Each row was made from one path, in order. Every step used is in the known rows, and no mark comes twice. Write each row's path.
Known rows:
rebik dunaz meke: [-1.64  0.64 -3.20 -0.82  1.90  1.36  0.46  1.38  2.60  3.31 -0.17  0.41
  1.18 -3.58 -0.25  0.95 -2.07  0.51  0.33  0.44  0.63  2.34 -2.10 -0.12
 -1.76 -0.45 -0.68  1.75]
meke ropi nokod dunaz: [ 1.10 -0.83 -1.84 -1.99  4.33  1.08  0.29 -0.68  3.97  3.15  1.67  1.65
 -0.04 -1.49  0.43  0.75  0.84 -1.48 -0.88  0.07 -2.63  2.96 -1.67 -0.40
 -3.33  2.27 -1.50  1.22]
nokod ropi: [-0.04 -0.20 -2.32  1.08  3.71 -0.21  2.60 -1.91  4.12  6.79  0.87  2.74
  1.31 -0.54 -1.08  0.39 -0.75 -0.12 -4.65  0.23  0.54  1.69 -1.26  2.61
 -0.28 -0.12 -0.86 -2.23]
meke ropi rebik dunaz: [-0.40 -2.89  0.32 -4.30  4.81  0.88  1.57  0.17  2.41  2.28 -2.00  1.77
  2.85 -2.84  0.34  0.85 -0.85  0.85  1.25  1.43 -1.01  0.84 -3.16  0.06
 -2.63  1.53 -0.30  2.36]
ropi meke: [-0.52 -0.51 -1.62  1.07  6.38  1.09  2.25 -0.84  1.95  3.01  0.22  1.65
  2.53  1.23  1.21 -0.01 -1.59  1.85 -1.02 -0.07  1.64  0.30 -2.16 -0.50
  0.10  0.34  0.28  2.65]
nokod lusog: [-0.17  0.70 -2.86  2.70  5.79  2.03  3.01  0.93  5.19  5.73  0.31 -0.89
  3.68  0.51 -2.43  2.71 -1.22  1.52 -3.40 -2.93  0.34 -0.26 -3.04  0.16
 -0.54 -0.96 -0.60  0.96]
rebik ropi meke: [-1.04 -2.32 -1.29 -2.38  3.30  2.07  1.79  0.49 -0.50  2.50 -0.28  2.46
  4.36 -0.25  0.05  0.05 -2.90  1.43 -1.00  1.57  1.04  1.37 -1.16  0.04
 -0.59  1.66 -0.14  3.61]
meke ropi: [-0.28 -1.27 -1.51 -2.37  5.86  2.23  2.31  0.11  2.56  4.55 -0.99  1.10
  2.03 -1.28 -0.83  2.00 -1.50  0.15 -0.78 -1.06 -1.48  1.67 -3.11  1.68
 -2.12  2.21 -1.21 -0.33]
nokod dunaz: [-0.20  1.27 -4.28  3.02  4.64 -0.36  0.40 -2.97  5.41  5.24  3.17  2.03
 -0.14 -1.50  0.50  1.32 -1.67 -0.13 -4.30 -2.12  1.11  3.19  0.00  0.13
  0.31  0.70 -1.01  0.31]
gafa meke ropi: [-2.18 -1.35 -4.09 -1.24  5.90 -1.08  4.38 -0.07  3.49  8.16 -1.15 -0.78
  0.29 -0.82  0.75 -0.82 -1.43 -0.48 -0.08 -1.26  0.45 -0.41 -2.25  1.47
 -0.98  2.31 -0.97  1.36]
gafa rebik ropi: [-2.73 -2.55 -3.37  0.01  4.84  0.46  2.80 -1.03  3.59  8.03 -1.95 -0.07
  1.24 -2.73  1.12 -0.76 -2.35  0.11 -0.73  0.24  1.71  1.25 -2.02  1.65
 -1.76  1.65  0.11  3.49]
meke gafa nokod: [ 1.17 -1.70 -2.28  3.01  4.24 -2.00  2.62  2.11  2.70  4.19 -1.42 -1.53
 -1.42 -0.65 -1.93  4.76 -2.70 -0.55 -0.16 -2.51 -1.21  0.82 -2.42  2.14
 -0.18  0.70 -3.40 -1.92]
ropi rebik dunaz meke gafa: [-1.13 -1.74 -0.69 -1.57  3.46 -0.67  0.60  0.91  3.11  0.71 -1.36  1.17
  1.48 -1.93  2.41  0.34 -0.98  1.98  2.38  1.98  1.40 -1.13 -3.10 -0.27
  0.09 -0.72  0.12  3.04]
dunaz rebik ropi meke gafa: [-2.97 -2.01 -0.77 -2.28  3.27  1.30 -0.10  1.66  1.29  0.58 -1.15  2.71
  3.06  2.72  3.16  0.35 -3.37  3.50  0.99  1.16  0.01 -2.34 -1.76 -0.08
  1.09  0.60 -0.06  3.63]
dunaz nokod ropi: [-0.51 -0.99 -2.86 -0.59  2.98  0.75  2.78 -2.06  4.28  3.53  2.74  1.19
 -0.82 -1.19  0.89  1.59  0.47 -2.65 -4.66 -2.69  0.53  2.54 -1.58  1.98
  0.28 -1.22 -4.31  0.80]
nokod dunaz rebik gafa: [-2.21  0.72 -3.41  2.79  3.79 -0.22 -1.45 -1.09  5.63  3.54  2.64  4.06
  0.56  1.34  2.10  1.71 -2.68  1.17 -3.73 -1.53  0.85 -0.63  1.05  0.02
  0.81  0.39 -1.27  1.44]
rebik dunaz meke ropi nokod lusog: [-0.93  0.45 -2.39 -2.20  1.44  2.23 -0.35  2.81  3.01  2.11 -0.27  0.17
  2.59 -3.31 -0.51  1.08 -0.74  0.12  1.08  1.28 -0.99  1.93 -2.39 -1.46
 -3.24  0.06 -0.72  2.64]
dunaz meke: [-1.55  1.86 -4.14  0.60  4.69  1.89  0.92  1.39  3.72  3.27  0.76  1.58
  1.24  1.46  2.15  1.05 -0.87  1.94 -0.36 -0.83  1.60 -0.82 -4.02  0.99
  0.76 -0.38 -0.92  0.21]
nokod dunaz meke ropi rebik gafa: [-1.52  1.35 -3.72  0.86  3.57  0.83 -2.17  0.12  5.16  1.77  2.34  4.35
  2.56  0.41  3.15  1.49 -1.03  0.97 -2.00  0.14  1.66 -0.27 -0.68 -0.51
  0.81  1.31 -0.95  1.10]
lusog nokod: [ 1.36 -0.89 -3.29  2.59  8.08 -0.85  5.10 -3.55  5.02  7.59  0.96  1.23
 -2.03 -0.24 -2.64  0.45 -0.90  2.13 -2.96  0.08  1.04  2.81 -1.77  3.23
 -1.92  0.96 -1.76 -2.98]
gafa meke ropi nokod: [-1.24 -1.53 -3.83 -1.54  5.32 -1.52  3.99 -0.02  3.81  7.36 -0.20 -0.93
 -1.20 -0.65  1.14 -1.63  0.10 -1.41  0.57 -0.47 -0.58 -0.11 -2.17  0.64
 -2.26  2.16 -1.27  2.27]
ropi meke gafa rebik: [-1.65 -1.15 -1.82  2.10  5.98  0.29  1.32  0.37  2.26  3.16 -1.68 -0.54
  1.83  0.42  2.64  0.63 -2.72  1.16  0.89  0.23  1.89 -0.87 -2.03  0.62
  1.42  1.35  0.34  2.15]
dunaz rebik ropi meke: [-2.88 -1.98 -0.87 -2.61  3.68  1.45  0.40  0.90  1.52  1.21 -0.75  3.44
  3.25  2.74  3.02 -0.49 -2.79  3.73  0.36  1.27  0.27 -2.01 -1.85 -0.66
  0.25  0.27  0.14  4.38]
rebik gafa meke: [-2.91 -1.52 -3.79  2.60  4.83 -0.51  3.26  1.45  3.03  7.75 -0.26  1.10
  0.20  0.80 -1.27  1.88 -3.41 -1.01 -2.79 -2.02  1.65 -3.05  0.32  3.26
 -0.37  1.54 -2.47  0.86]
rebik dunaz nokod ropi meke: [-0.92 -1.31 -1.88 -1.68  0.92  0.68  1.43 -0.95  2.36  2.52  1.09  0.55
  0.65 -4.71 -0.40  0.78 -1.22 -2.19 -2.28 -0.09  0.33  4.23 -0.26 -0.30
 -1.76 -1.12 -2.55  3.16]

Write each row's path:
[-0.56 -0.32 -3.29  0.53  4.41  2.32  3.09 -0.16  5.06  2.79  2.33 -1.39
  0.86 -0.39 -0.04  3.17  0.09 -1.54 -3.80 -4.82  0.30  1.16 -2.81  0.29
  0.14 -1.73 -4.14  3.04]
dunaz nokod lusog
[ 0.07 -3.01 -0.11 -1.62  5.09 -0.25  1.06  0.86  3.30  2.48 -0.97  3.79
  2.95 -0.28  0.11  2.49 -0.80  0.44 -0.61  0.60 -0.63 -0.86 -1.82  0.18
 -2.28  1.98 -1.79  1.82]
meke ropi rebik gafa nokod dunaz
[-2.16 -1.68 -2.98  1.09  4.35  0.31  2.41  2.80  3.49  6.52 -0.31  0.85
  1.46  1.12 -1.44  1.97 -1.97 -1.41 -2.03 -1.23  0.02 -3.32 -0.04  2.07
 -1.82  2.09 -2.42  1.74]
rebik gafa meke ropi nokod lusog
[-2.83 -1.89 -3.10  0.80  4.85  0.17  2.74  2.11  2.64  7.13 -0.92  1.48
  1.19  0.59 -1.29  2.17 -3.29 -1.14 -2.10 -1.50  0.80 -2.92  0.05  3.19
 -1.11  2.59 -2.48  0.78]
rebik gafa meke ropi
[-2.07 -2.24 -2.98 -1.92  6.25 -1.91  4.33 -0.35  3.76  6.78 -1.53 -0.04
  0.77 -0.36  2.09 -1.57 -0.69  0.37  0.96 -0.09  0.93 -1.80 -2.77  0.78
 -0.69  1.93 -0.45  2.61]
gafa meke ropi rebik
[-3.50 -1.86 -2.02 -0.59  4.33 -0.22  0.82  2.12  3.95  4.00 -0.50  2.63
  0.14  3.44  2.51  0.41 -1.93  1.16  0.12 -0.37 -0.64 -4.82 -0.89  1.00
 -0.89  0.77 -1.67  3.03]
dunaz rebik gafa meke ropi nokod
[ 1.08 -1.09 -1.12 -2.16  4.91  2.24  1.59  1.30  3.88  3.47  0.29  0.22
  1.89 -0.50 -0.97  1.47  1.04 -0.72 -0.51 -0.39 -3.05  1.22 -3.11 -0.33
 -3.82  1.52 -1.35  1.53]
meke ropi nokod lusog
[ 0.04 -3.79 -0.06  1.36  5.48 -2.18  2.90  0.74  3.50  3.20 -0.93  3.42
  1.10  1.24 -0.13  2.20 -0.84  1.24 -0.90  0.21  1.22 -3.08 -1.93  0.65
 -1.44 -0.34 -2.04  2.69]
ropi rebik gafa nokod
[-0.61 -0.63 -1.28  1.53  5.59  0.85  1.25  0.76  1.33  1.65 -0.71  0.12
  1.99  1.13  1.43  1.57 -2.81  1.44  0.30 -0.21  1.15 -0.48 -1.89  0.65
  1.87  1.06 -0.32  1.05]
ropi meke gafa
[-1.95  0.26 -3.41  0.48  2.96 -0.07 -1.20 -1.68  4.65  2.99  2.51  3.74
  1.29  0.27  2.57  0.39 -2.46  1.69 -2.86 -0.45  0.64  1.26  0.49 -0.85
  0.73  0.62 -0.68  2.40]
nokod dunaz rebik ropi
[-3.26 -1.18 -1.53  0.78  4.76  0.98  0.59  1.60  3.63  3.35 -0.37  3.30
  0.91  3.34  1.36  2.21 -3.14  2.33 -1.44 -1.33 -0.01 -4.11 -1.19  1.74
  0.11 -0.22 -1.49  1.72]
dunaz rebik gafa
[-1.83 -1.54 -1.74  0.99  4.46  0.50  0.93  0.54  2.06  1.97 -1.29 -1.10
  1.37 -1.27  2.68  0.86 -2.54 -0.10  1.03  0.03  1.70  0.31 -1.50 -0.02
  0.96  0.80 -0.73  3.51]
ropi meke gafa rebik dunaz nokod
[-0.22 -2.67  0.12 -3.47  6.37  1.00  2.15 -0.16  2.95  2.69 -1.59  2.16
  2.75 -0.74  1.10  0.97 -0.31  1.37  0.62  0.67 -0.69 -0.29 -3.80  0.73
 -1.60  1.68 -0.39  1.56]
meke ropi rebik
[-0.25 -0.45 -1.21  1.41  3.50 -0.18  1.31 -0.53  2.63  3.92  0.09  2.49
  2.79  0.81  0.56  0.48 -1.54  0.51 -2.87  1.57  1.09  0.34 -0.76  1.84
  1.43  0.41 -0.27 -1.52]
nokod ropi meke gafa
[-0.38 -1.01 -2.95  3.21  3.21 -0.62  0.49  2.75  3.56  4.22  0.73  3.97
  1.53  0.99 -2.04  4.69 -2.29 -0.81 -3.21 -1.36  0.09 -0.84  0.34  0.75
 -2.26  1.28 -3.97  0.33]
rebik gafa nokod dunaz meke ropi
[-1.79 -2.80 -3.10 -0.27  4.21  0.09  2.32 -0.92  3.84  7.23 -1.01 -0.25
 -0.22 -2.54  1.52 -1.55 -0.85 -0.86 -0.13  1.03  0.66  1.56 -1.93  0.85
 -2.98  1.50 -0.15  4.48]
gafa rebik ropi nokod
[-2.89  0.28 -3.80  1.62  3.83 -0.68 -1.14 -0.63  5.55  4.19  1.91  3.76
  0.87  1.25  2.69  0.98 -2.58  0.80 -2.81 -1.10  0.76 -1.27  1.11 -0.15
  0.53  1.31 -1.25  1.95]
nokod dunaz rebik gafa meke ropi
[-0.54 -3.14  0.15 -4.82  4.34  1.11  1.53  0.00  2.54  1.24 -1.35  1.48
  2.26 -3.01  0.94  1.18 -0.28  0.00  0.99  0.75 -0.96  1.29 -3.06 -0.10
 -2.34  1.09 -1.41  3.19]
meke ropi rebik dunaz nokod
[-4.20 -1.40 -2.66  0.83  4.73 -0.43  1.42  1.65  4.04  4.91 -0.64  2.46
  0.31  3.52  2.16  0.92 -3.09  1.97 -0.89 -1.27  0.72 -5.10 -0.79  1.61
  0.45  0.11 -1.42  2.49]
dunaz rebik gafa meke
[ 2.01 -1.19 -2.66  3.82  4.98 -1.75  4.47  1.62  4.96  6.28 -0.32 -0.08
  1.66  0.51 -4.00  3.66 -0.30  0.61 -2.79 -2.77 -0.84  1.07 -3.10 -1.35
 -3.29 -1.38 -2.94  1.32]
gafa nokod lusog
[ 1.42  0.32 -4.33  3.97  7.08 -1.58  3.08 -4.84  6.42  7.14  2.89  2.32
 -2.08 -0.76 -1.65  0.28 -0.96  1.71 -4.43  0.09  1.58  4.09  0.14  1.99
 -1.31  1.27 -1.70 -2.79]
lusog nokod dunaz
[ 0.49 -2.55 -1.71 -2.71  2.12  1.16  1.83  0.32  1.04  3.36  1.14  1.33
  0.46 -1.40 -0.87 -0.11 -0.78 -0.78 -0.97  1.17 -1.38  2.56 -1.30  0.51
 -2.95  1.41 -1.49  3.07]
rebik ropi nokod
[-1.09 -3.01 -0.12  0.52  5.87 -0.56  2.19  0.09  3.40  2.95 -0.64  3.17
  1.54  1.06  0.83  1.60 -1.38  1.44 -1.05  0.22  1.74 -3.45 -1.83  1.63
 -0.07  0.10 -0.92  2.47]
ropi rebik gafa
[ 0.07 -1.60 -0.65  0.01  4.26 -1.53  2.55 -2.21  4.50  4.91  0.27  3.73
  1.93  0.05  0.81 -0.66  0.41  1.02 -3.17  1.90  1.38 -0.32 -1.94  1.71
  0.21 -0.69 -0.04 -0.37]
nokod ropi rebik
[ 1.64 -0.14 -2.25  1.51  4.55  0.73  2.18  0.39  5.35  4.20  2.20 -0.91
 -0.37  0.51 -1.12  0.59  1.88 -0.66 -1.73 -1.10 -1.81  0.83 -2.65 -0.92
 -3.09 -0.75 -1.28  2.58]
ropi nokod lusog
[ 0.18 -0.49 -3.30  2.09  6.10 -1.26  1.66 -3.75  5.36  4.59  2.32  4.01
 -0.10  1.07  0.51 -0.79 -1.44  3.28 -2.98  1.98  1.69  2.29  0.49  0.45
 -0.77  1.32 -0.92 -0.28]
lusog nokod dunaz rebik ropi meke
[-0.57 -1.14 -0.91 -0.96  2.31 -1.15  1.18 -1.02  4.04  3.62 -0.05  3.76
  2.53 -1.33  1.17 -0.97  0.19  1.12 -1.89  3.12  1.52  0.10 -1.68  0.72
 -0.30 -1.02  0.22  0.44]
nokod ropi rebik dunaz meke
[-2.15 -1.38 -3.08  1.82  3.44  0.24  1.16  1.58  4.24  4.62 -2.10 -3.85
 -0.30 -3.69  0.51  3.01 -3.17 -1.45  0.42 -2.01  0.38  0.68 -1.80  2.09
  0.48  0.63 -1.83  1.19]
meke gafa rebik dunaz nokod lusog
[-0.80 -3.04  0.32 -2.90  5.81  1.32  1.59  1.02  2.42  2.50 -1.69  3.01
  3.20 -0.04  0.30  2.12 -1.22  0.87 -0.02  0.63 -0.52 -1.74 -2.62  1.50
 -1.69  2.10 -1.08  1.46]
meke ropi rebik gafa
[-0.65  0.96 -3.80  1.99  3.49 -0.08  0.57  3.69  3.25  2.12 -0.44  0.26
  0.37  1.44  1.47  3.34 -1.51  1.25  1.08 -1.07  0.50 -1.19 -3.81  1.19
  1.02 -0.01 -2.50 -1.19]
dunaz meke gafa nokod
[ 0.07 -3.21  0.34 -1.76  5.48  0.57  1.93  2.22  3.25  2.72 -2.00  2.76
  4.23  0.43 -0.83  2.98 -0.65  1.03 -0.29  0.29 -0.93 -2.08 -2.83  0.22
 -2.55  1.44 -1.63  1.98]
meke ropi rebik gafa nokod lusog
[-2.67  1.15 -4.41  1.72  4.36  1.07 -0.04  2.63  4.14  3.41 -1.10 -0.61
  0.50  0.62  3.64  1.74 -1.93  1.29  1.53 -0.61  1.81 -1.99 -3.83  2.16
  2.08  0.57 -0.71 -0.37]
dunaz meke gafa rebik
[-2.78 -1.95 -3.13  0.47  3.43 -0.29  2.02 -1.71  4.62  6.32 -1.07 -0.63
  0.26 -4.70  1.93 -1.02 -1.11 -1.68 -0.93  0.36  1.99  2.53 -1.04  0.01
 -2.07 -0.16 -0.75  4.74]
gafa rebik dunaz nokod ropi meke
[ 0.44  0.19 -3.92  3.32  6.98 -1.70  2.25 -4.36  6.87  6.09  2.63  3.12
 -1.94  0.72 -0.05 -0.11 -1.02  2.87 -3.52  0.49  1.36  2.36 -0.02  1.38
 -0.89  0.80 -1.41 -1.88]
lusog nokod dunaz rebik
[-1.93 -0.09 -2.03 -2.09  4.55  2.29 -0.18  2.96  3.15  0.93 -0.72  3.44
  3.59  1.88  3.02  1.56 -0.46  2.23  1.26  1.10  1.00 -3.05 -4.00  0.75
  0.03  1.00 -0.88  1.16]
dunaz meke ropi rebik gafa
[-1.34 -1.74 -3.07  1.49  3.25 -0.48  0.16  0.76  3.53  4.67 -1.00 -1.70
 -0.91 -2.46  1.68  1.62 -2.74 -1.22  0.36 -0.22  0.07  0.99 -0.81  2.23
  0.45  2.33 -1.10  0.91]
meke gafa rebik ropi nokod dunaz
[-0.61 -1.18 -0.79 -0.70  1.94 -1.33  0.68 -0.21  3.82  3.02 -0.52  3.00
  2.35 -1.37  1.34 -0.12 -0.43  0.88 -1.24  3.09  1.25 -0.25 -1.54  1.24
  0.58 -0.67 -0.02 -0.32]
nokod ropi rebik dunaz meke gafa
